What can hang from each mark
T: U
G: B S
B: N
X: M
U: G T
N: B L M U
S: N
L: G P
M: E G N W
W: M

Each row was made from one small tree. The marks that hang from a mark follow it in brackets, in alphabetical order. Every link used is in the known rows. Write each row's tree.
Known rows
U[G[S[N]] T]: [-0.18 -0.04 -0.03  0.22  0.15 -0.11 -0.28 -0.36 -0.12 -0.15  0.07  0.36
 -0.30  0.06 -0.50 -0.38  0.26  0.00 -0.11 -0.15  0.02 -0.31  0.27 -0.27
  0.43  0.21  0.23  0.01]
L[G P]: [-0.13 -0.29  0.18  0.14 -0.02  0.03 -0.09 -0.07 -0.28  0.02  0.26 -0.01
 -0.41 -0.08 -0.10 -0.28  0.11  0.17 -0.01 -0.18 -0.16 -0.43  0.43 -0.34
 -0.05  0.15  0.42 -0.01]
N[B M[W] U]: [-0.16 -0.24  0.11  0.09 -0.02 -0.21 -0.15 -0.32  0.07 -0.32  0.27  0.05
 -0.73 -0.06 -0.16 -0.23  0.07 -0.05  0.05  0.22 -0.15 -0.44  0.24 -0.16
  0.09  0.59  0.44 -0.28]
N[M[G W] U[T]]: [-0.07 -0.14  0.28  0.22 -0.15 -0.39 -0.36 -0.29 -0.22 -0.18  0.30  0.06
 -0.68  0.00 -0.27 -0.23  0.15  0.01  0.00 -0.08 -0.19 -0.41  0.15 -0.52
  0.13  0.34  0.11 -0.18]
B[N[L[P] U[G]]]: [-0.36 -0.11 -0.09  0.01 -0.21 -0.15 -0.47 -0.37  0.16 -0.20  0.44  0.18
 -0.43  0.11 -0.54 -0.21  0.18  0.13  0.09  0.13 -0.23 -0.41  0.37 -0.56
  0.25  0.18  0.30 -0.09]
L[G[S] P]: [-0.09 -0.31  0.13  0.19 -0.01  0.02 -0.03 -0.09 -0.28  0.01  0.13  0.13
 -0.28 -0.09 -0.19 -0.34  0.20  0.14 -0.06 -0.34 -0.09 -0.26  0.41 -0.36
  0.11  0.22  0.40  0.10]
W[M[N[U]]]: [-0.21 -0.18  0.06 -0.02  0.07 -0.23 -0.17 -0.17  0.12 -0.33  0.12  0.19
 -0.41 -0.06 -0.16 -0.32  0.28  0.37  0.02 -0.15 -0.09 -0.40  0.26 -0.29
  0.20  0.11  0.46 -0.04]
S[N[B M[W] U]]: [-0.26 -0.23  0.04  0.08  0.07 -0.15 -0.18 -0.43  0.17 -0.45  0.43  0.15
 -0.68  0.00 -0.20 -0.27  0.07  0.05 -0.04  0.08 -0.18 -0.62  0.20 -0.18
  0.08  0.63  0.44 -0.33]
T[U[G]]: [-0.19 -0.11 -0.06  0.21 -0.03 -0.06 -0.20 -0.18 -0.19  0.00 -0.04  0.34
 -0.40  0.18 -0.53 -0.36  0.21 -0.11 -0.05  0.02  0.04 -0.50  0.38 -0.20
  0.32  0.13  0.32  0.03]
T[U[G[S]]]: [-0.16 -0.12 -0.10  0.25 -0.01 -0.07 -0.13 -0.21 -0.18 -0.02 -0.17  0.47
 -0.27  0.15 -0.60 -0.42  0.28 -0.15 -0.12 -0.13  0.11 -0.33  0.36 -0.21
  0.49  0.19  0.30  0.15]
N[L[G] M U[T]]: [-0.10  0.05  0.14  0.07 -0.05 -0.15 -0.36 -0.35 -0.26 -0.25  0.66 -0.09
 -0.68 -0.13 -0.28 -0.24  0.20 -0.01 -0.13  0.21 -0.07 -0.46  0.41 -0.03
  0.06  0.24  0.45 -0.01]
G[S[N[B M[W] U]]]: [-0.22 -0.26 -0.01  0.14  0.08 -0.15 -0.14 -0.45  0.16 -0.46  0.30  0.28
 -0.55 -0.02 -0.32 -0.34  0.17  0.01 -0.08 -0.06 -0.13 -0.44  0.19 -0.21
  0.23  0.68  0.43 -0.20]
W[M[E N]]: [-0.08 -0.07  0.16  0.10  0.09 -0.14  0.00 -0.08  0.00 -0.18 -0.22  0.09
 -0.36 -0.04 -0.25 -0.37  0.18  0.34 -0.24 -0.13 -0.20 -0.38  0.06 -0.27
  0.11  0.15  0.43 -0.19]
N[L[G] M U]: [-0.17 -0.01  0.04  0.03 -0.08 -0.13 -0.24 -0.29 -0.14 -0.29  0.63 -0.10
 -0.57 -0.05 -0.31 -0.25  0.22  0.10 -0.10  0.10 -0.07 -0.49  0.44 -0.04
  0.04  0.36  0.54 -0.03]
L[G[B[N[M[E]]]] P]: [-0.10 -0.18  0.16  0.23 -0.35 -0.14 -0.12 -0.22 -0.15 -0.09  0.20  0.07
 -0.58  0.42 -0.35 -0.40  0.20  0.18 -0.20 -0.02 -0.26 -0.49  0.22 -0.61
 -0.07  0.53  0.41 -0.40]
X[M[E W]]: [ 0.02 -0.14  0.10  0.06 -0.09 -0.03  0.07 -0.16 -0.35 -0.09 -0.12  0.03
 -0.47  0.04 -0.40 -0.29  0.12  0.08 -0.24  0.02 -0.11 -0.16 -0.04 -0.40
 -0.05  0.37  0.31 -0.19]
M[E N[L U[G]] W]: [-0.19  0.04  0.01  0.01 -0.14 -0.28 -0.24 -0.27 -0.07 -0.24  0.10 -0.09
 -0.42 -0.03 -0.64 -0.41  0.07  0.21 -0.18  0.12 -0.27 -0.35  0.13 -0.45
  0.08  0.27  0.42 -0.12]
W[M[E]]: [-0.08 -0.10  0.19  0.15  0.21 -0.02  0.01 -0.17 -0.06 -0.09 -0.18  0.09
 -0.38 -0.03 -0.30 -0.24  0.14  0.17 -0.26  0.02 -0.10 -0.34  0.11 -0.09
  0.30  0.21  0.34 -0.29]
B[N[L[P] M]]: [-0.21 -0.03 -0.03  0.09 -0.31 -0.15 -0.28 -0.30  0.15 -0.19  0.35  0.21
 -0.49 -0.05 -0.39 -0.19  0.14  0.20 -0.03  0.05 -0.36 -0.51  0.25 -0.60
 -0.02  0.32  0.31 -0.05]
M[G[S[N]] W]: [-0.10 -0.17  0.11  0.30 -0.01 -0.12 -0.03 -0.25 -0.15 -0.15 -0.03  0.27
 -0.24  0.04 -0.40 -0.24  0.18  0.18 -0.12 -0.60 -0.08 -0.36  0.09 -0.62
  0.20  0.38  0.12 -0.07]
N[L[P] M]: [-0.21 -0.08 -0.01  0.13 -0.24 -0.09 -0.22 -0.23 -0.01 -0.18  0.31  0.20
 -0.43 -0.19 -0.34 -0.27  0.11  0.16  0.01 -0.01 -0.37 -0.37  0.25 -0.36
  0.09  0.22  0.34  0.06]
G[B S[N]]: [-0.17 -0.07 -0.09  0.24 -0.01  0.00  0.05 -0.33 -0.05 -0.25  0.00  0.45
 -0.22  0.28 -0.53 -0.35  0.35  0.13 -0.08 -0.33  0.13 -0.20  0.20 -0.36
  0.39  0.39  0.27 -0.03]
S[N]: [-0.20 -0.05  0.00  0.12  0.17  0.01 -0.07 -0.24  0.01 -0.20  0.20  0.17
 -0.36  0.05 -0.36 -0.26  0.20  0.15 -0.09 -0.16  0.01 -0.50  0.28 -0.24
  0.09  0.28  0.36 -0.12]
X[M[G N]]: [-0.10 -0.13  0.01  0.08 -0.30 -0.22 -0.13 -0.02 -0.22 -0.24  0.04  0.22
 -0.41  0.24 -0.10 -0.34  0.36  0.19  0.09 -0.46 -0.12 -0.16  0.08 -0.59
 -0.04  0.14  0.28  0.03]
G[B]: [-0.11 -0.07  0.03  0.18 -0.12 -0.05  0.04 -0.20 -0.14 -0.10 -0.01  0.24
 -0.42  0.24 -0.40 -0.25  0.26  0.07  0.05 -0.03  0.10 -0.19  0.24 -0.29
  0.23  0.32  0.27 -0.11]
U[G[B[N] S] T]: [-0.09 -0.01 -0.01  0.24 -0.22 -0.23 -0.23 -0.38 -0.13 -0.06 -0.11  0.43
 -0.43  0.42 -0.60 -0.27  0.35 -0.07 -0.01  0.02  0.13 -0.13  0.22 -0.55
  0.46  0.36  0.13 -0.10]
G[S[N[U]]]: [-0.25 -0.12 -0.08  0.12  0.23 -0.06 -0.13 -0.34  0.09 -0.33  0.34  0.27
 -0.30  0.10 -0.50 -0.34  0.33  0.13 -0.10 -0.23  0.11 -0.30  0.33 -0.23
  0.33  0.34  0.40 -0.07]

Which tree is each row?
[-0.16 -0.13  0.01  0.08 -0.03 -0.07 -0.17 -0.38 -0.03 -0.38  0.49  0.05
 -0.57 -0.05 -0.24 -0.27  0.25 -0.14 -0.08  0.10 -0.02 -0.31  0.42  0.15
  0.27  0.51  0.58 -0.05]	N[B L[G[S]] M U]
[-0.11 -0.04  0.18  0.15  0.14 -0.22 -0.29 -0.43 -0.10 -0.31  0.38  0.02
 -0.68 -0.01 -0.51 -0.39  0.07  0.11 -0.35  0.13 -0.25 -0.56  0.09 -0.35
  0.04  0.47  0.33 -0.35]	S[N[M[E W] U[T]]]
[-0.12  0.13 -0.08  0.19 -0.32 -0.17 -0.27 -0.45 -0.11 -0.11 -0.03  0.43
 -0.39  0.29 -0.72 -0.20  0.31 -0.08 -0.04  0.12  0.10 -0.12  0.19 -0.50
  0.48  0.29  0.11  0.02]	U[G[B[N[L]] S] T]
[-0.12  0.02  0.04  0.19 -0.24 -0.21 -0.29 -0.34 -0.12 -0.05 -0.01  0.30
 -0.57  0.43 -0.50 -0.22  0.27 -0.03  0.04  0.19  0.08 -0.30  0.25 -0.55
  0.29  0.30  0.15 -0.21]	U[G[B[N]] T]
[ 0.00 -0.03  0.16  0.11 -0.04 -0.20  0.06 -0.07 -0.16 -0.08 -0.19 -0.09
 -0.45 -0.08 -0.40 -0.36  0.04  0.26 -0.26 -0.09 -0.24 -0.36  0.05 -0.53
 -0.20  0.31  0.41 -0.16]	M[E N W]
[-0.17 -0.09 -0.02  0.20 -0.06 -0.23 -0.28 -0.40 -0.18 -0.17  0.09  0.40
 -0.41  0.33 -0.59 -0.39  0.38 -0.13  0.08  0.05  0.20  0.02  0.30 -0.28
  0.66  0.27  0.20 -0.04]	N[U[G[B S] T]]
[-0.09 -0.31  0.09  0.25 -0.19  0.02  0.04 -0.15 -0.32 -0.02  0.04  0.28
 -0.26  0.14 -0.27 -0.37  0.28  0.12  0.01 -0.35  0.00 -0.14  0.35 -0.47
  0.25  0.30  0.33  0.08]	L[G[B S] P]
[-0.10 -0.04  0.00  0.26 -0.14 -0.17 -0.17 -0.31 -0.27 -0.06 -0.16  0.43
 -0.35  0.24 -0.54 -0.36  0.33 -0.12  0.03 -0.02  0.14  0.00  0.23 -0.33
  0.57  0.25  0.15  0.02]	U[G[B S] T]
[-0.13 -0.03  0.06  0.22 -0.15 -0.15 -0.22 -0.28 -0.27 -0.04 -0.03  0.28
 -0.48  0.29 -0.45 -0.30  0.23 -0.09  0.09  0.14  0.07 -0.18  0.25 -0.30
  0.41  0.20  0.17 -0.08]	U[G[B] T]
[-0.13 -0.11  0.16  0.03 -0.11 -0.05 -0.43 -0.36 -0.15 -0.14  0.64 -0.03
 -0.60 -0.05 -0.30 -0.13  0.14  0.10 -0.10  0.12 -0.16 -0.52  0.46 -0.51
 -0.03  0.10  0.34 -0.02]	B[N[L[G P] U[T]]]
[-0.32 -0.19 -0.03  0.09 -0.17  0.10 -0.22 -0.40 -0.11 -0.33  0.64  0.18
 -0.35  0.18 -0.38 -0.33  0.21  0.26 -0.03 -0.20 -0.08 -0.46  0.42 -0.40
  0.20  0.22  0.40 -0.03]	S[N[L[G[B] P] U]]
[-0.01 -0.18  0.24  0.35 -0.10 -0.22 -0.02 -0.24 -0.12 -0.19 -0.20  0.12
 -0.54  0.10 -0.31 -0.31  0.09 -0.17 -0.21 -0.15 -0.25 -0.24 -0.03 -0.32
  0.25  0.64  0.21 -0.37]	N[B M[E G[S] W]]
[-0.19 -0.06 -0.03  0.22 -0.03 -0.21 -0.27 -0.50 -0.02 -0.42  0.38  0.47
 -0.51  0.26 -0.54 -0.45  0.41  0.02 -0.08 -0.11  0.05 -0.24  0.21 -0.34
  0.45  0.45  0.27 -0.07]	G[B S[N[M U[T]]]]
[-0.36 -0.14 -0.09  0.04  0.03  0.03 -0.32 -0.40  0.14 -0.36  0.61  0.21
 -0.34 -0.08 -0.46 -0.27  0.14  0.24 -0.02 -0.10 -0.20 -0.47  0.36 -0.39
  0.21  0.11  0.37  0.00]	S[N[L[P] U]]
[-0.03 -0.19  0.08  0.07 -0.37 -0.25 -0.07 -0.04 -0.31 -0.17 -0.07  0.17
 -0.43  0.08 -0.11 -0.30  0.23  0.26  0.06 -0.48 -0.22 -0.22 -0.03 -0.77
 -0.15  0.22  0.21  0.04]	X[M[G N W]]
[-0.04 -0.11  0.19  0.26  0.00 -0.25 -0.05 -0.06 -0.07 -0.18 -0.34  0.24
 -0.22  0.10 -0.30 -0.40  0.31  0.27 -0.24 -0.52 -0.19 -0.21 -0.01 -0.43
  0.35  0.14  0.24 -0.15]	W[M[E G[S] N]]
[-0.19 -0.18  0.13  0.08 -0.06  0.01 -0.11 -0.21  0.14 -0.30 -0.08  0.18
 -0.41 -0.22 -0.14 -0.31  0.00  0.20 -0.16  0.02 -0.47 -0.37  0.08 -0.23
  0.21  0.09  0.42 -0.14]	W[M[E N[B L[P]]]]
[-0.26 -0.09 -0.13  0.17  0.12 -0.06 -0.16 -0.27 -0.01 -0.19  0.06  0.36
 -0.19  0.15 -0.52 -0.40  0.28  0.09 -0.07 -0.26  0.01 -0.32  0.27 -0.26
  0.42  0.33  0.33 -0.04]	U[G[S[N]]]
[-0.30 -0.08 -0.07  0.05 -0.12 -0.37 -0.42 -0.34  0.18 -0.27  0.40  0.15
 -0.62  0.35 -0.46 -0.30  0.29  0.07  0.06  0.20 -0.09 -0.52  0.34 -0.39
  0.19  0.49  0.44 -0.30]	B[N[M U[G]]]
[-0.35 -0.03 -0.10  0.04  0.05 -0.05 -0.30 -0.49  0.27 -0.58  0.63  0.18
 -0.62  0.01 -0.34 -0.25  0.17 -0.04 -0.05  0.19 -0.15 -0.55  0.31  0.06
  0.21  0.46  0.50 -0.22]	S[N[B L M U]]
[-0.19 -0.07 -0.18  0.30 -0.41 -0.26 -0.22 -0.35 -0.04 -0.15 -0.11  0.68
 -0.42  0.55 -0.71 -0.44  0.41 -0.09 -0.07 -0.06  0.06 -0.42  0.25 -0.53
  0.47  0.50  0.26 -0.03]	T[U[G[B[N[M]] S]]]
[-0.13 -0.13  0.13  0.01 -0.06  0.03 -0.06 -0.18 -0.04 -0.29  0.07  0.06
 -0.46 -0.20  0.08 -0.18  0.11  0.23 -0.09 -0.06 -0.16 -0.54  0.29  0.03
  0.05  0.17  0.55  0.00]	W[M[N[B L[G]]]]
[-0.01 -0.07 -0.05 -0.03 -0.58 -0.05  0.05 -0.18 -0.48 -0.21  0.06  0.14
 -0.41  0.06 -0.22 -0.29  0.22  0.32 -0.05 -0.23 -0.06 -0.20  0.08 -0.58
 -0.21  0.32  0.40  0.18]	X[M[N[L[G[B]]] W]]
[-0.20 -0.11 -0.09  0.26 -0.23 -0.07 -0.13 -0.23 -0.23 -0.03 -0.11  0.49
 -0.39  0.42 -0.59 -0.38  0.26 -0.12  0.02 -0.01  0.14 -0.38  0.34 -0.31
  0.46  0.20  0.26  0.01]	T[U[G[B]]]
[-0.38 -0.12 -0.10  0.06  0.17 -0.13 -0.34 -0.35  0.09 -0.30  0.42  0.17
 -0.39  0.23 -0.48 -0.36  0.24  0.11  0.02 -0.03  0.01 -0.49  0.38 -0.21
  0.34  0.29  0.41 -0.20]	S[N[U[G]]]
[-0.25  0.00 -0.05  0.09  0.11  0.15 -0.11 -0.38  0.11 -0.36  0.28  0.16
 -0.45 -0.04 -0.32 -0.14  0.09 -0.03 -0.09  0.07 -0.06 -0.49  0.28  0.02
  0.17  0.32  0.41 -0.13]	S[N[B L]]
[-0.20 -0.07 -0.01  0.05 -0.23 -0.09 -0.16 -0.12 -0.01 -0.17  0.17  0.15
 -0.31 -0.22 -0.31 -0.31  0.11  0.32  0.03 -0.18 -0.35 -0.32  0.25 -0.56
 -0.05  0.01  0.39  0.20]	M[N[L[P]]]
[-0.23 -0.20  0.12  0.07  0.02  0.02 -0.37 -0.41  0.00 -0.29  0.48  0.16
 -0.63 -0.21 -0.22 -0.17  0.06 -0.17  0.07  0.30 -0.19 -0.25  0.35 -0.15
  0.29  0.08  0.30 -0.03]	N[B L[P] U[T]]
[-0.10 -0.11  0.20  0.28 -0.35 -0.19 -0.19 -0.21 -0.19 -0.11  0.09  0.05
 -0.45 -0.10 -0.43 -0.29 -0.04  0.13 -0.19 -0.18 -0.57 -0.39 -0.03 -0.67
  0.05  0.32  0.12 -0.21]	N[L[P] M[E G W]]
[ 0.03 -0.16  0.18  0.16 -0.19 -0.12 -0.02 -0.13 -0.41 -0.07 -0.13  0.05
 -0.46  0.19 -0.34 -0.27  0.15  0.03 -0.18 -0.24 -0.15 -0.16 -0.09 -0.56
  0.03  0.35  0.16 -0.26]	X[M[E G W]]
[-0.09 -0.04  0.05  0.21  0.06 -0.17 -0.23 -0.25 -0.24 -0.01 -0.06  0.27
 -0.36  0.02 -0.47 -0.32  0.26 -0.12 -0.03 -0.01  0.07 -0.13  0.28 -0.24
  0.44  0.19  0.22  0.07]	U[G[S] T]
[-0.12 -0.14  0.16  0.23 -0.25 -0.17 -0.11 -0.25  0.01 -0.14 -0.13  0.40
 -0.41  0.47 -0.23 -0.09  0.33  0.21  0.02 -0.29  0.00 -0.39  0.11 -0.64
  0.38  0.30  0.05 -0.30]	W[M[G[B[N]]]]
[-0.26  0.12 -0.16  0.21 -0.03 -0.13 -0.24 -0.40  0.04 -0.31  0.14  0.24
 -0.26  0.10 -0.76 -0.49  0.20  0.06 -0.35 -0.05 -0.23 -0.37  0.12 -0.14
  0.42  0.47  0.38 -0.16]	U[G[S[N[L M[E]]]]]
[-0.27  0.05 -0.20  0.14  0.02 -0.02 -0.20 -0.37  0.01 -0.25  0.12  0.34
 -0.15  0.02 -0.65 -0.33  0.23  0.08 -0.12 -0.18 -0.02 -0.31  0.26 -0.19
  0.45  0.26  0.30  0.08]	U[G[S[N[L]]]]
[-0.12 -0.14  0.07  0.01 -0.05 -0.28 -0.10 -0.16 -0.04 -0.23  0.15  0.01
 -0.48 -0.10 -0.30 -0.32  0.15  0.30  0.01 -0.11 -0.12 -0.37  0.23 -0.54
 -0.12  0.28  0.43 -0.01]	M[N[U] W]
[-0.14 -0.12  0.06  0.25 -0.08  0.00 -0.06 -0.40 -0.02 -0.30  0.04  0.29
 -0.33 -0.06 -0.35 -0.12  0.08 -0.03 -0.12 -0.35 -0.14 -0.36  0.09 -0.36
  0.29  0.42  0.14 -0.10]	M[G[S[N[B L]]] W]
